Each row was made from one small tree. The marks that hang from a mark follow it in brackets, in alphabetical order. Every link used is in the known rows. Write each row's tree.
Known rows:
P[F G[C[T]]]: [9, 155, -17, 36, 192, 147, -160, 248, 296, -149, -204, 188, 51, -182, -72, 144, -99, -356, 241, -45, -20, -276, -321, 51, -12, -159, 119, -103, 76, -156, 182, -93, 59, 48, -43, 84, 509, 88, -36, 116, 61, 116, -346, 7, -86, -4, -170, 90]
P[F T[C]]: [-340, -141, 42, -36, -275, -115, -91, 30, 154, 132, -104, 140, -122, -52, -165, 406, 279, -256, 114, -107, 1, 157, -50, 114, -68, -131, 368, 90, 71, -49, 5, -39, -174, -101, 133, -421, 102, 165, -39, 175, -77, 16, -236, -42, -87, 142, -244, -218]
G[C[J P[F] T]]: [187, -144, -136, -52, -254, 146, -366, -47, 359, 186, -364, 220, 234, 45, -463, -67, 36, -332, 132, 188, 51, 184, -155, 99, 41, -57, 43, -25, -209, 62, 534, 118, 127, 157, -133, 24, 81, 41, -46, 185, -51, 43, -1, 251, -25, -106, -263, 120]
G[C[J P T]]: [408, -9, 10, -77, -220, 86, -433, -4, 397, 142, -397, 153, 411, 81, -373, -339, -55, -147, 248, 139, 11, 84, -85, 125, 38, 110, -119, 174, -329, 127, 650, 135, 214, 214, -124, 238, 239, -34, 22, 61, -216, 68, -144, 108, 69, -243, -103, 116]
J[C P]: [-99, -100, 174, -274, -218, -147, -66, 147, 92, -223, -204, 182, 87, 152, -22, 170, 131, -286, 113, -27, -112, -131, 34, -136, 34, -151, -190, -17, -96, -77, 167, 30, -45, 129, 206, -210, 121, 126, 280, -221, 31, 187, -307, 114, 141, -31, -16, -351]
F[P[T]]: [-35, -150, 209, -15, -124, -71, -174, 70, -8, 131, -223, 149, 142, -93, -50, 91, 317, -174, 319, -82, -158, -88, 50, 115, -41, -128, 97, 224, -214, -85, 265, 1, 25, 83, 148, -398, 302, 199, 51, -183, -364, 112, -197, 245, -178, 169, -120, -45]
T[C P[G]]: [-2, -41, -26, -253, 142, -225, 11, 41, 118, -159, 69, 269, 16, -346, 15, 13, -40, 147, 277, -155, -188, -112, 372, 44, -75, 12, 112, 390, 338, -41, -290, -133, 23, -227, 375, -33, 201, 64, -20, -34, 33, -136, -430, -164, 36, 32, 75, 188]
P[F G[C] T]: [-97, 187, 66, -77, 245, 46, -199, 4, 237, -224, -314, 213, -4, -144, 0, 258, 36, -459, 193, -114, -30, -197, -238, 179, -12, -209, 362, -179, 236, -218, 107, -61, -106, -81, 0, -170, 362, 190, -41, 2, -126, 21, -337, 24, -201, 36, -238, -65]
P[T[C[J]]]: [-69, 130, 199, -118, -60, -140, -391, -122, 112, -21, -204, 87, -66, 49, -227, -63, 161, -174, 297, 19, -51, 170, 124, 137, -59, 118, 79, 368, -139, 10, 275, 52, -53, -24, 104, -174, 118, 27, -32, 47, -267, -164, -287, -206, 56, -80, -72, 7]
T[C[J] P[F]]: [-160, -147, -163, -255, -122, -47, -222, -59, 10, -27, 0, 388, -140, -244, -330, 194, 116, -18, 60, 190, -163, 375, 198, -53, 6, -1, 172, 259, 210, 0, -62, -133, -43, -106, 285, -360, -131, 102, -228, 291, -55, -148, -109, 39, 38, 70, -101, 359]
J[C P[F G T]]: [-101, -171, 157, -218, 15, -153, 0, -174, 141, -379, -337, -120, -394, 185, 155, 410, 82, -416, 284, -106, 150, -187, 134, 30, -46, -375, 209, -318, 96, -215, -32, 127, -257, 27, 119, -461, 158, 94, 247, -243, 367, -68, -168, 138, -13, -26, -269, -313]
T[C]: [-217, -9, 147, -112, -119, -137, -160, 229, 118, 64, 36, 301, 161, -155, -135, 63, 167, -79, 108, -183, -180, -32, -47, 1, -49, 110, 9, 343, 109, 43, 60, -160, 26, -72, 291, -123, 203, 182, -14, 92, -167, 120, -454, -141, 15, 117, 51, -62]
P[F G T[C[J]]]: [-122, 46, 145, -84, 210, -123, -318, -276, 66, -176, -158, -6, -387, -125, -109, 135, 92, -217, 278, -90, 31, 129, 166, 148, -86, -89, 328, 74, 204, -122, -6, 30, -126, -76, 117, -261, 157, 174, -174, 45, 114, -309, -189, -235, -63, 130, -298, 228]
J[C[P T]]: [140, -301, -4, -193, -577, -67, 99, 80, 476, 35, -247, 11, 204, 103, -176, -27, 149, -103, 105, -154, 39, -27, 89, 61, -33, -92, -101, 29, -291, -12, 432, 76, 160, 178, 21, 36, 329, -140, 186, -29, 127, 86, -237, 304, -22, 14, -144, -144]
P[T]: [-117, 44, 201, -170, -190, -17, -234, 236, 228, 69, -286, 106, 61, 58, -14, 179, 169, -351, 223, -171, -222, -96, -38, 136, 56, 33, 65, 159, -211, -185, 153, -63, -45, 193, 135, -258, 332, 29, 81, 50, -232, 69, -264, 109, -255, 28, -78, -244]
P[F G T[C]]: [-218, -41, 112, -23, 123, -172, -75, -104, 123, -77, -123, -5, -280, -143, 26, 335, 106, -172, 232, -256, 28, -51, 87, 195, -84, -123, 383, 35, 332, -131, -157, -60, -170, -174, 89, -294, 283, 200, -62, 47, 159, -125, -265, -158, -153, 163, -295, -32]

Which tree is each row?
[260, -229, 69, -48, -154, -63, -131, 117, 355, 191, -178, -117, 74, 25, 33, -83, -108, -17, 272, -337, -41, -103, 176, 229, 10, 27, -11, 38, -132, -58, 131, -47, 129, 217, -16, 215, 424, -21, 85, -132, 253, -32, -137, 182, -261, 52, -124, 76] : C[P[G] T]
[101, -95, -61, -409, -407, 60, 108, 192, 296, -302, -200, 136, 162, -95, -121, 121, 80, -18, 232, 64, -32, -82, 133, -42, 10, -111, -67, 205, -213, -114, 240, -47, 118, 146, 158, -44, 325, -334, 201, 75, 15, 11, -307, 250, 108, -112, -48, -12] : J[C[T[P]]]
[103, 29, 259, -32, 336, -205, -358, -139, -80, -190, -45, 34, -194, 51, -10, -113, -138, -35, 299, -2, -45, -27, 267, -4, -71, 88, -108, 271, 125, 59, -10, 75, -41, -74, 281, -36, 58, 221, 83, -256, 176, -112, -249, -367, 257, -122, 28, 97] : T[C[J[P[G]]]]
[142, 12, 30, 111, 128, 117, -195, 147, 212, -172, -283, 83, 10, 124, -1, 230, -183, -345, 317, 100, 117, -292, -196, 13, 4, -223, 90, -164, 14, -114, 145, 41, -36, 60, -83, 1, 310, 45, 223, -109, 229, 213, -212, -56, 66, -206, -199, -133] : J[P[F G[C[T]]]]
[-10, -195, 16, -123, 1, -67, -369, -70, 135, 139, -102, 67, -187, -90, -174, 18, -37, -281, 53, -214, -230, 171, 181, 146, 103, -61, 49, -171, 248, -161, -63, -126, 9, 151, 144, -146, 19, 369, -149, -11, 291, -212, 50, 284, -345, 296, -216, 363] : C[J P[F G]]
[72, 289, 162, -77, 328, -53, -241, 35, 210, -243, -372, 128, 160, -136, 53, -21, -24, -353, 313, -69, -33, -353, -109, 175, 7, -105, 146, 30, 48, -172, 190, -20, -54, -72, 10, 49, 494, 95, 62, -109, -318, 54, -489, -136, -139, -124, -74, -86] : P[G[C] T]
[10, -404, -113, -32, -559, 91, -76, 248, 361, 425, -189, 98, 79, 131, -206, 227, 121, -227, 73, -154, -57, 175, -44, 121, 60, -40, 96, -55, -201, -27, 140, -29, 72, 262, -23, -137, 183, 7, 78, 155, 246, 135, 31, 371, -273, 150, -257, -77] : C[P[F] T]
[129, -28, -95, -306, -12, 6, 135, 83, 344, -501, -170, 41, -71, -191, 56, 20, -26, 89, 339, -82, 20, -250, 248, 13, -56, -201, -44, 177, -72, -205, 59, -86, 106, 74, 196, 51, 458, -293, 142, -53, 216, -165, -415, 93, 33, -73, -31, 120] : J[C[T[P[G]]]]
[11, 15, 124, -51, 190, -65, -192, -76, 142, -182, -430, 80, -128, 127, 37, 307, -55, -493, 321, 64, 71, -224, -101, 77, -17, -250, 261, -278, 128, -157, 37, 133, -257, -96, -46, -241, 236, 194, 200, -214, 42, 79, -221, -10, -37, -195, -257, -319] : J[P[F G[C] T]]
[-266, -281, -200, -250, -298, -94, 30, 148, 65, 63, 67, 430, -14, -265, -219, 353, 167, -17, 30, 17, -183, 191, 120, -9, -26, -63, 250, 216, 231, -17, -218, -182, -76, -201, 304, -384, -28, 126, -98, 250, -8, 6, -223, 65, 7, 132, -117, 63] : T[C P[F]]
[-206, 7, 120, -78, 100, -42, -149, 123, 140, -41, -195, 9, -261, -58, 107, 353, 102, -416, 202, -296, -149, -38, 11, 201, 54, -223, 286, -185, 147, -299, -117, -135, -144, 79, 131, -390, 290, 210, -26, 40, 139, 1, -194, 126, -364, 222, -260, -33] : P[F G T]
[192, -7, 45, -193, -75, -23, -457, -49, 268, 129, -312, 363, 418, -23, -351, -327, 25, -308, 97, 125, -193, 77, -39, 100, 97, 108, -132, 131, -19, 103, 479, 52, 133, 85, 45, 94, 64, 293, -61, 37, -350, 94, -193, 164, -12, -48, -56, 148] : G[C[J P]]
[85, -257, -160, -25, -418, 106, -116, 164, 428, 273, -282, 228, 336, 10, -325, 140, 54, -329, 114, 38, 37, 21, -230, 110, 38, -88, 169, -88, -155, 25, 368, 9, 61, 89, -122, 16, 235, 54, 38, 155, -16, 244, -152, 302, -131, -41, -230, -54] : G[C[P[F] T]]
[135, 30, 32, 49, -87, 237, -459, 94, 102, -49, -353, 163, 78, 210, -318, 107, -46, -427, 250, 411, 71, 39, -252, -84, -6, -58, -39, -32, -292, -9, 463, 165, -15, 191, -62, -72, 105, 13, 82, 70, -21, 145, -7, 44, 213, -297, -179, -97] : G[C[J[P[F]] T]]
[140, 161, 163, -128, 123, 16, -571, 58, 45, -82, -352, 307, 281, 144, -250, -147, -67, -420, 200, 330, -151, -59, -124, -61, 69, 39, -196, 114, -99, 42, 419, 123, -12, 109, 93, -36, 24, 234, 110, -119, -298, 177, -196, -67, 240, -273, 35, -95] : G[C[J[P]]]
[0, -117, 238, -298, -238, -194, -66, -57, 192, -264, -399, 9, -74, 304, 21, 205, 209, -328, 278, 54, 66, -140, 119, 19, -16, -135, 0, -66, -233, -123, 195, 199, -183, 108, 109, -321, 166, -56, 368, -264, -31, 114, -233, 134, 91, -124, -112, -521] : J[C P[T]]
[113, 2, 208, -1, 386, -232, -334, -430, -160, -198, -157, -34, -207, -183, -69, -207, 165, 18, 474, -73, 28, -45, 289, 155, -171, -55, 155, 399, 58, -4, 186, 128, 20, -184, 234, -221, 304, 287, -103, -288, -155, -328, -254, -199, 73, 80, -149, 335] : F[P[G T[C[J]]]]
[203, 281, 67, -48, 74, 210, -504, 188, 244, -122, -335, 200, 306, -13, -331, -206, -85, -296, 269, 261, -96, -76, -255, 25, 25, 57, -156, 276, -304, 4, 649, 0, 185, 185, -30, 193, 360, -56, 7, 181, -334, 92, -325, -56, 141, -242, -29, 114] : G[C[J T]]
[-48, -205, 112, -5, -152, -218, -74, -133, -78, 100, -97, 177, 89, -114, -110, 52, 339, -40, 328, -83, 29, -44, 93, 107, -163, -50, 271, 395, -64, 73, 154, 64, 30, -195, 195, -322, 294, 207, 23, -164, -334, 35, -290, -36, 32, 117, -116, -67] : F[P[T[C]]]
[-49, -350, -11, -273, -170, -237, 102, -231, 354, -154, -314, -29, -240, -10, 1, 270, 131, -248, 121, -301, 126, -57, 184, 175, -7, -336, 318, -383, 164, -191, 33, 60, -120, 2, 73, -281, 176, 207, 20, -132, 334, -157, -93, 327, -253, 239, -401, -76] : J[C[P[F G T]]]
